Each row was made from one small tree. The marks that hang from a mark follow it in brackets, in alphabetical order. Every link used is in the known rows. Write each row's tree.
Known rows:
E[N]: [ 0.63 -1.59  1.87 -1.66  0.43 -1.63 -1.94 -0.27 -1.00  0.32  0.21 -2.04
  0.66 -1.64  0.29  0.81  0.93 -0.28  1.29  1.21  1.32]
D[F[Y] N[E]]: [ 4.39  0.91 -0.39 -2.26  3.01 -4.53  2.24  4.37 -0.82  0.99 -1.67  1.07
  5.26 -2.31 -1.27 -0.30 -0.98  1.69  0.83  1.64  0.99]
V[F U]: [ 3.97  0.97  1.14 -5.50  4.53 -1.03 -1.01 -0.43 -0.05  1.59  1.90 -1.62
  3.21  0.00  0.21  0.98 -0.92 -0.74  2.04  0.90  2.12]
H[D[N] E V[U]]: [ 1.86  0.60  3.17 -2.76  4.57 -8.36  3.29 -3.16 -2.26 -0.32 -0.60 -1.24
  2.29  0.98 -1.17  0.61  1.45 -0.81  0.83  1.66 -0.49]
F[D[N] Y[U[L]]]: [ 6.31 -5.44  2.81 -3.10  5.66 -5.38  0.68  3.93  1.42 -1.06 -0.53  4.68
  5.48 -2.42 -0.44  0.66  0.92  0.25  1.40  2.13 -1.28]
Y[U]: [ 2.15 -1.51  1.49 -1.05  2.66 -1.39  0.58  0.38  0.63  0.60  0.29 -0.65
  1.89 -1.35  0.62  0.02  2.09 -0.60  1.00  2.26  0.13]
H[D V[U[Y]]]: [ 4.12  0.78  0.80 -4.33  5.16 -4.51  0.69 -3.08 -1.48  0.64  4.07  0.16
  2.35 -1.02 -0.12  0.21 -1.58 -1.57  2.19  1.30  4.05]
V[F[D Y] U[L]]: [ 6.73 -2.64  1.72 -6.56  7.77 -3.57 -1.82  2.87 -0.07  0.25  3.33  3.44
  5.61 -1.33  0.77  1.66 -3.01  0.04  2.19  0.47  2.22]
F[D Y[U]]: [ 5.14 -3.74  0.52 -1.36  4.49 -3.75  0.19  1.68  0.60  0.23  1.01  2.90
  3.95 -2.42  0.97  0.63 -0.35 -0.48  0.76  1.63  0.73]
H[D V]: [ 0.13 -0.23 -0.01 -0.71  2.44 -4.99  1.57 -2.73 -1.62  1.04  1.33  0.58
  0.78 -1.81 -0.48 -0.23  1.00 -2.38  0.67  1.37  1.58]
F[D Y[U[L]]]: [ 4.86 -5.11  2.03 -2.20  5.65 -3.85 -0.22  3.55  0.70 -0.58  1.44  4.70
  4.19 -3.01  0.76  0.89  0.09 -0.02  1.12  1.90  0.38]
Y[U[L]]: [ 2.13 -2.77  2.57 -1.92  3.71 -1.37 -0.09  2.46  0.87  0.02  0.58  1.15
  1.92 -1.80  0.24  0.30  2.31 -0.32  1.64  2.51 -0.36]
H[D[N] E]: [-0.15  0.16  1.55 -1.82  0.24 -6.89  3.72 -0.92 -0.57  0.48 -1.61 -0.13
  1.14  0.65 -2.14  1.03  2.77 -0.28  1.09  0.48 -0.61]
U[L Y]: [ 3.23 -1.25  1.43 -2.98  1.70 -1.79 -1.07  2.90  0.17  0.21  2.50  1.36
  2.17 -0.41  0.15  0.22  0.26 -0.28  2.53  0.76  2.90]
D[F[Y[U[L]]] N]: [ 4.24 -3.23  2.52 -2.94  6.06 -4.53  2.16  2.76  0.88  0.40 -2.21  2.09
  6.18 -3.27 -0.16 -0.20  0.76  1.92  1.20  1.84 -0.05]
N[E]: [ 2.04  1.41 -0.54 -1.18  0.80 -1.18  0.36  3.88 -0.69  0.68  0.84  0.30
  1.05 -0.88 -0.84  0.31  0.94 -0.61  1.17  2.24  0.74]
H[D[F[Y] N] V]: [ 2.61 -0.96 -0.01 -1.85  4.66 -8.13  3.45 -2.39 -1.51  1.52 -1.18  1.35
  5.14 -3.32 -0.88 -0.73 -0.81 -0.10  0.38  0.85  1.81]
F[D[N[E]] Y]: [ 6.27 -1.36 -0.12 -2.40  2.62 -5.16  0.94  5.49 -0.51 -0.07 -0.14  3.80
  4.62 -1.70 -1.22  0.62 -0.54 -0.13  0.91  1.88 -0.33]
H[D[F] E V[U]]: [ 0.11  1.75  1.94 -2.49  5.61 -8.04  4.01 -4.16 -2.80  0.70 -0.34 -2.27
  2.75 -1.04 -0.29  0.62 -0.76  0.66  0.40  1.52  1.50]
D[F[Y[U]] N[E]]: [ 5.70 -0.56  0.94 -2.80  4.81 -3.77  3.09  3.90  0.14  1.24 -2.07  1.21
  6.14 -2.86 -1.35 -0.49  0.15  1.92  0.51  3.29 -0.15]
H[D]: [-0.39  0.23 -0.86 -1.74  0.97 -3.51  1.44 -1.05 -0.04  1.23  1.67  0.81
 -0.07 -1.87 -0.95  0.87  0.79 -1.13  1.90  0.17  1.54]
F[D[N[E]] Y[U]]: [ 7.36 -2.82  1.34 -2.86  4.47 -4.38  1.65  5.03  0.71  0.12 -0.70  3.99
  5.54 -2.10 -1.16  0.50  0.63  0.11  0.71  3.43 -1.44]

Which tree is each row?
[ 6.94 -1.32  0.48 -5.91  6.26 -3.40 -1.40  0.79 -0.30  0.99  2.87  1.91
  5.45 -0.98  0.80  1.52 -3.27 -0.33  1.74  0.23  2.76]
V[F[D Y] U]
[ 4.49 -0.50  0.31 -2.56  1.30 -4.48  1.30  4.51 -0.05  0.08 -1.24  2.05
  3.75 -1.07 -1.96  0.75  0.91 -0.44  1.35  2.93 -1.67]
F[D[N[E]]]
[ 3.26  1.18  2.26 -3.53  4.26 -6.64  2.19 -3.36 -2.45  0.34  2.76 -1.05
  1.90  1.14  0.09  0.59 -0.46 -0.96  1.12  1.22  3.16]
H[D E V[U[Y]]]
[-1.51 -1.02  2.39 -1.93 -0.37 -5.08  1.14 -2.50 -1.61  0.53  0.10 -1.67
 -0.48 -0.60 -1.07  1.82  1.99  0.02  0.63  0.87  1.09]
H[D E[N]]
[ 5.44 -1.21  1.63 -6.19  7.02 -1.77 -1.98  2.44 -0.23  0.71  3.57  1.71
  4.31 -0.61  0.89  1.06 -1.93  0.06  2.25  0.16  3.13]
V[F[Y] U[L]]
[ 2.97  0.11  1.60 -3.92  5.34 -6.29  2.11 -2.82 -1.37  0.01  0.73 -0.09
  2.59 -1.18 -1.10  0.10  0.33 -1.43  1.71  1.71  0.32]
H[D[N] V[U]]
[ 3.29 -0.63 -0.13 -1.57  2.92 -5.32  1.68  1.34 -0.51  0.91 -1.97  0.29
  5.18 -2.27  0.16 -0.37 -0.88  1.43  1.08  0.00  1.55]
D[F[Y] N]
[ 6.45 -1.11  1.81 -3.95  3.60 -5.02  1.03  2.00 -0.89  1.76 -1.30  1.65
  6.56 -0.13 -2.30 -0.39  0.92 -2.35  0.25  4.28 -1.28]
H[V[F[D[N[E]]]]]
[ 1.42  1.92 -0.86 -3.49  2.01 -5.13  4.42  1.48 -0.23  1.89 -1.66  0.92
  3.50 -2.99 -3.43  0.59  0.61  1.07  1.44  2.26  0.00]
H[D[F N[E]]]
[ 3.04 -2.89  1.80 -2.28  6.03 -3.30  1.19  2.44  0.44  0.73 -0.03  1.84
  4.90 -3.65  0.91 -0.12 -0.12  1.86  0.84  1.54  1.55]
D[F[Y[U[L]]]]
[ 7.70 -3.91  2.10 -4.46  5.23 -4.25  0.87  1.13  1.73  1.78 -0.75  2.71
  7.42 -1.43 -0.68  0.32  0.28 -0.68  0.89  2.10 -0.10]
V[F[D[N] Y[U]]]
[ 1.14  1.30  0.40 -3.16  6.57 -5.94  2.55 -4.03 -2.12  0.97  0.97 -1.08
  3.09 -3.04 -0.04  0.18 -1.76  0.18  1.18  1.52  2.18]
H[D[F] V[U]]
[-1.42  0.67  0.97 -0.18  2.78 -8.12  4.25 -3.80 -2.45  1.52 -1.82 -1.47
  2.47 -1.04 -0.81 -0.16  0.87 -0.10 -0.65  1.59  1.14]
H[D[F] E V]
[ 2.79  1.72  0.33 -2.50  1.86 -3.85  2.58  3.44 -0.32  1.24 -2.84 -0.62
  4.36 -1.89 -2.08 -0.17  0.52  1.32  1.28  2.66 -0.56]
D[F N[E]]
[ 5.73 -2.61  0.49 -2.30  4.88 -5.22 -0.74 -0.45 -1.33  1.75  1.49  2.29
  5.97 -0.89  0.70 -0.29 -1.75 -2.44 -0.16  1.40  2.26]
H[V[F[D Y]]]
[ 4.61 -1.80  1.52 -2.21  4.73 -4.58  2.53  0.75  0.68  1.08 -2.37  0.41
  6.10 -3.01 -0.02 -0.30  0.14  1.64  0.82  1.54  0.39]
D[F[Y[U]] N]
[ 1.88 -0.21  2.80 -3.20  2.41 -7.66  3.51 -3.52 -1.18  2.42 -1.43 -0.70
  3.96  1.67 -2.39 -0.12  2.84 -2.31 -0.17  1.92 -0.11]
H[D[N] E V[F]]
[ 5.43 -3.44  2.57 -4.31  5.98 -1.17 -0.66  2.43  1.14  1.76  1.94  2.67
  4.87 -1.38  0.21  0.18  0.81 -0.52  0.98  1.61  1.86]
V[F[Y[U[L]]]]
[ 3.36 -1.40  0.47 -1.43  4.72 -3.25  1.70  0.44  0.14  1.40 -0.51  0.19
  4.67 -3.43  1.24 -0.34 -0.57  1.34  0.69  1.24  1.99]
D[F[Y[U]]]
[ 2.98 -0.53  1.46 -3.82  3.30 -5.40  2.20 -3.28 -0.43  2.79 -0.34  0.35
  4.34 -0.39 -2.31 -0.42  1.59 -2.71  0.98  1.90  0.64]
H[D[N] V[F]]
[ 5.15 -2.46 -0.04 -1.76  2.44 -6.03  0.38  2.55 -0.12 -0.38 -0.46  2.94
  4.35 -1.57 -0.11  0.46 -0.75 -0.26  1.33  0.28  0.26]
F[D[N] Y]
[ 7.46 -1.73  2.48 -8.11  6.06 -2.63 -1.76  2.05  0.66  1.00  3.55  2.28
  5.83 -0.25  0.02  1.79 -2.49 -0.21  3.17  1.45  3.07]
V[F[D] U[L Y]]
[ 6.05 -0.25  1.01 -4.82  2.18 -3.50  1.00  3.81  0.73  1.80 -1.09  1.99
  5.72 -0.21 -2.80  0.71  0.82 -0.93  1.27  3.07 -1.14]
V[F[D[N[E]]]]
[ 0.52 -0.37  2.44 -0.70  1.63 -8.47  3.87 -2.69 -1.91  0.46 -1.66 -0.50
  1.89  0.65 -1.79 -0.03  3.02 -1.71 -0.04  1.53 -0.96]
H[D[N] E V]
[ 7.54 -0.26  0.92 -7.12  4.76 -2.61 -1.34  0.01  0.45  1.69  3.05  0.59
  5.79  0.08  0.42  1.32 -2.73 -0.52  2.82  1.01  3.46]
V[F[D] U[Y]]
[ 3.13 -0.67  4.84 -4.44  6.47 -4.73 -0.19 -0.34 -1.99  0.31  0.97 -1.37
  3.91  1.94  0.27  0.39  0.78 -1.05  0.45  2.34  0.62]
H[E V[F U[L]]]
[ 3.45 -0.72 -0.18 -3.15  4.49 -4.70  0.79 -2.81 -1.36  3.01  2.75  2.00
  3.72 -1.23 -0.40 -0.36 -0.90 -2.72  0.24  0.65  3.49]
H[D V[F[Y]]]
